Each row was made from one small tree. The marks that hang from a mark follow it in brackets, in alphabetical order. Every link used is in the known rows. Write each row's tree.
Known rows
tatut(duta(gime zavu(nivini))): [ 1.02 -1.11  1.11 -0.55 -0.95  0.99  2.23 -1.10  0.37  2.62  0.88  0.06
  1.22 -1.05 -2.20  0.62 -0.60  0.29  2.05  3.27]
subog(duta(bolal zavu(nivini)) faleko): [ 4.15 -2.59 -0.60  1.04  1.07  1.45  3.16 -0.04 -0.44  3.20  1.78  3.16
 -2.91  1.00  0.87  2.22 -1.57  0.25  0.15  7.64]
tatut(duta(bolal) subog): [ 1.88  3.32  2.11 -1.37  0.82  0.25  2.82  0.13 -0.50  4.38  1.22 -1.74
  0.87  1.59 -0.34  0.55 -2.49  0.31 -0.96  2.63]
subog(duta(bolal) faleko): [ 2.60 -2.22 -1.09  0.18  1.54  0.62  2.60 -0.17 -1.19  3.77  2.43  1.78
 -2.88  1.19  1.67  2.03 -2.46 -0.04 -0.83  5.77]
tatut(duta(bolal faleko zavu)): [ 2.60 -1.09  1.55 -1.73 -0.29  1.03  3.20  0.58  1.26  2.66  1.32  0.30
  0.49  1.75 -1.88  1.82  0.64 -0.08  0.92  3.55]
tatut(faleko subog(duta(gime zavu))): [-0.67  2.48  1.46 -1.25  1.34  0.29  3.27 -1.28 -0.75  4.56  2.53  2.56
 -0.34  1.65  1.21  1.01 -2.80 -1.24 -0.46  4.96]
duta(bolal zavu): [ 5.67 -1.52  1.15 -0.43  0.93  1.25  2.03 -0.08  1.57 -0.68  0.58  1.27
 -0.41  0.96  0.38  1.63  1.00  0.80  1.20  5.43]
futos(duta(zavu)): [ 3.68  0.24  2.52  0.11 -1.20 -0.61  0.68 -1.11  0.53 -2.41  0.68 -0.42
  2.21 -0.36  0.58  0.87  1.12 -0.63  0.27  4.96]
subog(duta(bolal(futos) gime) faleko): [-0.06 -3.73 -0.91 -1.89  1.68  0.14  3.61 -1.52 -3.34  3.96  3.93  1.97
 -2.33  0.39  3.75  2.59 -2.26  0.34  1.62  6.72]
zavu(nivini(duta(bolal))): [ 0.49 -1.56 -0.08  0.68 -0.24  1.67 -0.05  0.87  1.46 -1.84 -1.44  1.94
  2.90 -1.01 -0.52 -0.50 -0.39  0.55  1.29  1.24]
tatut(faleko subog): [-2.61  4.01  1.21 -0.74  1.79 -0.14  1.38 -0.18 -0.57  2.14  1.30  2.62
  0.65  1.60  0.33 -0.51 -2.51 -1.34 -1.67  0.67]
futos(duta(faleko gime zavu)): [-0.80 -1.60  2.96 -0.38 -1.34 -0.20  2.70 -1.50  1.22 -1.96  1.87  1.16
  3.01 -0.88  2.06  2.30  1.82 -0.85  2.49  4.15]
duta(bolal(futos) faleko zavu): [ 1.07 -2.30  1.62 -2.94  0.31  0.47  3.15  0.63 -0.26 -0.38  1.73  2.18
 -0.35  2.06  1.89  2.31  2.78  0.30  3.16  3.83]
zavu(nivini(duta)): [-1.25 -0.62 -0.40  0.77 -0.98  1.34 -0.76  0.88  0.98 -1.80 -1.80  1.30
  3.14 -1.64 -1.01 -0.93 -0.31  0.12  0.88 -0.10]
tatut(duta(zavu) faleko subog): [ 0.74  4.63  2.18 -2.10  1.08  0.31  2.67 -0.31 -0.57  4.67  1.98  1.08
  1.17  1.90 -2.50  0.12 -2.74 -1.44 -2.12  4.10]
nivini(duta(zavu)): [ 2.08 -0.29  0.01 -1.34 -0.37  1.70  0.09  0.55  1.37 -2.44 -0.96 -0.15
  3.79 -1.46 -0.52  0.93  0.78 -0.11 -0.07  4.09]
bolal(futos): [-1.29 -0.19  0.16 -2.85 -0.27 -1.19 -0.03 -0.29 -3.41  0.05  0.93 -0.55
 -0.06  0.37  1.44 -0.24  0.62  0.15  1.36  0.43]
futos(duta(gime(bolal) zavu(nivini))): [ 1.81 -1.18  3.92  1.25 -1.23 -0.09  1.52 -1.36  0.79 -1.99  0.64  0.77
  1.47 -1.82  1.25  2.73  1.10  0.11  2.80  6.37]
tatut(duta(bolal gime) subog(faleko)): [-0.72  1.49  1.36 -1.21  2.19  0.91  4.71 -0.96 -1.14  5.09  3.26  0.34
  0.90 -0.10  1.33  1.99 -3.80  0.40 -0.16  5.09]
gime(bolal(futos(duta(faleko)))): [-1.26  0.09  3.55 -1.72 -0.82 -1.75  0.33  0.53 -2.44 -0.60  0.69 -0.77
 -0.83  0.41  2.04  3.36  2.03 -0.18  1.75  3.16]
gime(bolal(futos)): [-0.32  0.26  2.16 -1.88  0.07 -1.10 -0.29  0.73 -2.80  0.45  0.14 -1.07
 -2.36  0.34  1.22  2.87  1.26  0.60  1.44  2.70]
zavu(nivini): [-0.97 -0.48  0.02  1.64 -0.72  0.47 -0.33  0.37  0.39 -0.11 -0.95  1.66
  0.05 -0.46 -0.80 -1.02 -0.10  0.34  1.14 -1.23]
zavu(nivini(duta(bolal faleko gime))): [-3.08 -3.03  0.28  0.29 -0.32  2.02  1.51  0.56  2.06 -1.41 -0.48  3.18
  3.54 -1.43  0.63  0.61  0.18  0.36  3.20  0.56]
bolal(futos(duta(faleko))): [-2.52 -0.33  2.03 -2.81 -1.43 -1.97  0.65 -0.50 -2.98 -1.27  1.78 -0.32
  1.89  0.56  2.47  0.41  1.58 -0.80  1.92  1.05]
subog(duta(gime zavu(nivini)) faleko): [ 0.36 -2.80 -0.76  0.97  0.44  1.34  3.35 -1.12 -0.93  3.46  2.29  2.90
 -2.06 -0.88  1.28  2.27 -1.66  0.04  1.23  6.71]

Which tree is each row?
[ 5.87 -0.90  2.84 -0.15 -0.31 -0.21  1.63 -1.11  1.18 -2.44  1.10  0.38
  2.04  0.29  1.21  1.43  0.91 -0.10  0.79  6.57]
futos(duta(bolal zavu))
[ 1.64 -3.81  1.53 -1.67  0.51  0.96  3.07 -1.44 -0.80 -0.56  1.68  2.88
  0.33 -0.54  2.30  1.43  1.09  1.59  5.29  5.63]
duta(bolal(futos) gime zavu(nivini))
[-1.10 -4.02  1.84 -3.24  0.67  0.80  4.44 -0.81 -0.05 -0.10  2.86  2.83
  0.45  0.63  3.33  3.17  2.46  0.68  5.15  4.76]
duta(bolal(futos) faleko gime zavu)
[ 0.54  0.35  3.29 -1.63 -0.63 -1.89 -0.32  0.05 -2.90 -0.76  0.59 -1.50
 -0.84  0.07  1.87  2.87  1.30  0.07  1.37  4.09]
gime(bolal(futos(duta)))
[-2.41 -1.99  0.28 -0.97 -0.70  1.22  0.65  1.31  0.26 -1.62 -0.72  2.48
  3.01 -0.40  0.51 -0.05  0.74  0.24  2.56  0.21]
zavu(nivini(duta(bolal(futos) faleko)))
[ 3.52 -2.61  2.98  0.73 -0.53  0.37  2.51 -1.99  1.42 -2.38  1.41  2.01
  2.72 -1.06  1.86  1.45  0.55  0.37  3.19  6.42]
futos(duta(bolal gime zavu(nivini)))
[-2.68 -2.51  1.31 -0.76 -0.21  1.26  3.37 -0.51  1.83 -0.04  1.57  2.32
  0.81 -0.55  1.36  2.67  2.16 -0.13  3.28  2.33]
duta(faleko gime zavu)
[-2.02 -1.97  1.73 -1.48 -0.29  2.06  1.91  0.77  2.09 -1.65 -0.08  0.99
  2.99 -1.91  0.96  4.13  1.99 -0.06  2.46  4.73]
nivini(duta(faleko gime(bolal) zavu))
[-0.06 -3.96  1.75 -0.99  0.85  1.77  4.46 -0.56  2.51 -0.11  2.12  3.27
  0.57  0.30  2.19  3.26  1.99  0.51  4.06  4.47]
duta(bolal faleko gime zavu)
[-2.43 -2.22  0.53 -1.71 -0.46  2.20  1.98  0.21  2.27 -2.00  0.25  1.39
  4.58 -1.95  0.91  2.24  1.54 -0.36  2.24  3.26]
nivini(duta(faleko gime zavu))
[-0.96 -2.67  2.75 -0.32 -0.36 -0.34  2.86 -1.39  1.29 -1.60  2.30  1.68
  2.87 -0.19  3.03  1.99  0.77 -0.44  2.82  3.09]
futos(duta(bolal faleko gime))
[ 0.28  0.06  3.85 -1.80 -0.96 -1.36  0.70  0.45 -1.94 -0.92  0.80 -0.58
 -0.87  0.48  1.82  3.79  2.58 -0.08  2.02  4.99]
gime(bolal(futos(duta(faleko zavu))))
[ 2.45 -1.66  3.18  0.84 -1.23  0.23  2.37 -0.13  2.02 -2.31  0.76  2.51
  2.14  0.63  1.01  1.50  1.88 -0.40  2.22  4.31]
futos(duta(bolal faleko zavu(nivini)))
[ 4.23 -1.45  0.32 -1.50  0.53  2.11  0.92  0.47  2.07 -2.54 -0.52  0.65
  3.52 -0.72  0.06  1.47  0.62  0.42  0.55  5.68]
nivini(duta(bolal zavu))
[-3.11 -1.56  2.39 -0.24 -1.24 -0.78  1.94 -1.36  0.78 -1.49  1.92  0.86
  3.17 -0.95  2.41  1.45  0.90 -0.98  2.22  1.50]
futos(duta(faleko gime))
[ 2.12 -2.22  1.55 -0.61  0.51  1.48  3.16  0.86  2.44 -0.46  0.96  2.63
 -0.23  1.69  0.72  2.58  2.25  0.24  2.00  3.47]
duta(bolal faleko zavu)
[-2.10  3.11  1.38 -0.21 -0.39 -0.13  2.45  0.70 -0.65  4.22  0.84 -0.61
 -0.85  1.93  2.10  1.14 -1.06 -0.65 -0.85  0.82]
tatut(subog(duta(faleko)))
[ 1.54  0.18  3.72 -0.94 -1.11 -1.28  0.01  0.18 -2.27 -1.18  0.08 -0.46
 -0.85 -0.18  1.22  2.84  1.84  0.36  2.15  5.23]
gime(bolal(futos(duta(zavu(nivini)))))
[ 4.14 -2.32  3.02 -0.36 -0.04  0.06  2.69 -2.26  1.25 -2.21  2.06  0.91
  2.65 -0.83  2.39  1.97  0.67  0.22  2.49  7.23]
futos(duta(bolal gime zavu))
[-2.83 -2.53  2.88  1.02 -0.57  1.51  2.98  0.53  1.97  0.21  0.22  3.21
 -0.94 -0.94  0.77  4.19  2.60  0.45  4.45  3.28]
duta(faleko gime(bolal) zavu(nivini))
[-1.20  3.66  0.98 -0.88  1.18 -0.45  1.87 -0.33 -1.31  4.80  1.75  1.94
 -0.79  2.44  0.68 -0.17 -3.35 -1.50 -2.12  2.25]
tatut(faleko subog(duta))
[-3.00 -2.27  1.53 -1.74 -0.80 -0.60  2.43 -0.06 -1.94  3.98  1.85  0.00
 -2.65  0.83  2.61  3.63  0.52 -0.08  2.63  2.82]
subog(duta(faleko gime(bolal(futos))))
[ 1.78 -2.26  2.46 -0.15  0.02 -0.54  1.95 -2.15  0.59 -1.69  1.99  0.59
  2.80 -0.86  2.63  1.27 -0.22  0.05  2.16  4.51]
futos(duta(bolal gime))
[-3.42 -2.76  1.31  0.62 -0.84  1.62  3.18 -0.24  2.05 -0.20  0.75  3.53
  0.87 -0.95  0.74  1.90  2.08  0.10  4.20  1.41]
duta(faleko gime zavu(nivini))
[-1.85 -2.20  1.01 -2.71  0.34 -0.26  2.19  0.73 -1.04  0.22  1.66  1.85
 -0.28  1.96  2.31  1.36  1.64  0.18  2.69  0.56]
duta(bolal(futos) faleko)
[-4.42 -1.95  0.94  0.69 -0.92  1.62  0.67  1.07  1.55 -1.13 -1.13  2.32
  2.61 -2.07  0.24  1.69  0.70  0.14  2.78  0.51]
zavu(nivini(duta(faleko gime(bolal))))
[ 0.36 -2.64  1.73 -1.56 -0.31  0.85  2.88  0.92  0.04 -0.50  0.93  3.53
 -0.30  1.65  1.31  1.56  2.73  0.60  4.06  2.97]
duta(bolal(futos) faleko zavu(nivini))
[-3.42 -0.99 -0.18  0.61 -1.26  1.41 -0.08  1.44  1.52 -1.46 -1.53  2.12
  3.20 -1.18 -0.70 -0.29  0.60 -0.29  1.36 -1.30]
zavu(nivini(duta(faleko)))
[ 2.53 -2.86  0.52 -1.78  0.76  2.36  2.05 -0.56  2.21 -2.31  0.40  1.14
  4.12 -1.87  1.21  2.05  0.30  0.77  2.17  6.45]
nivini(duta(bolal gime zavu))
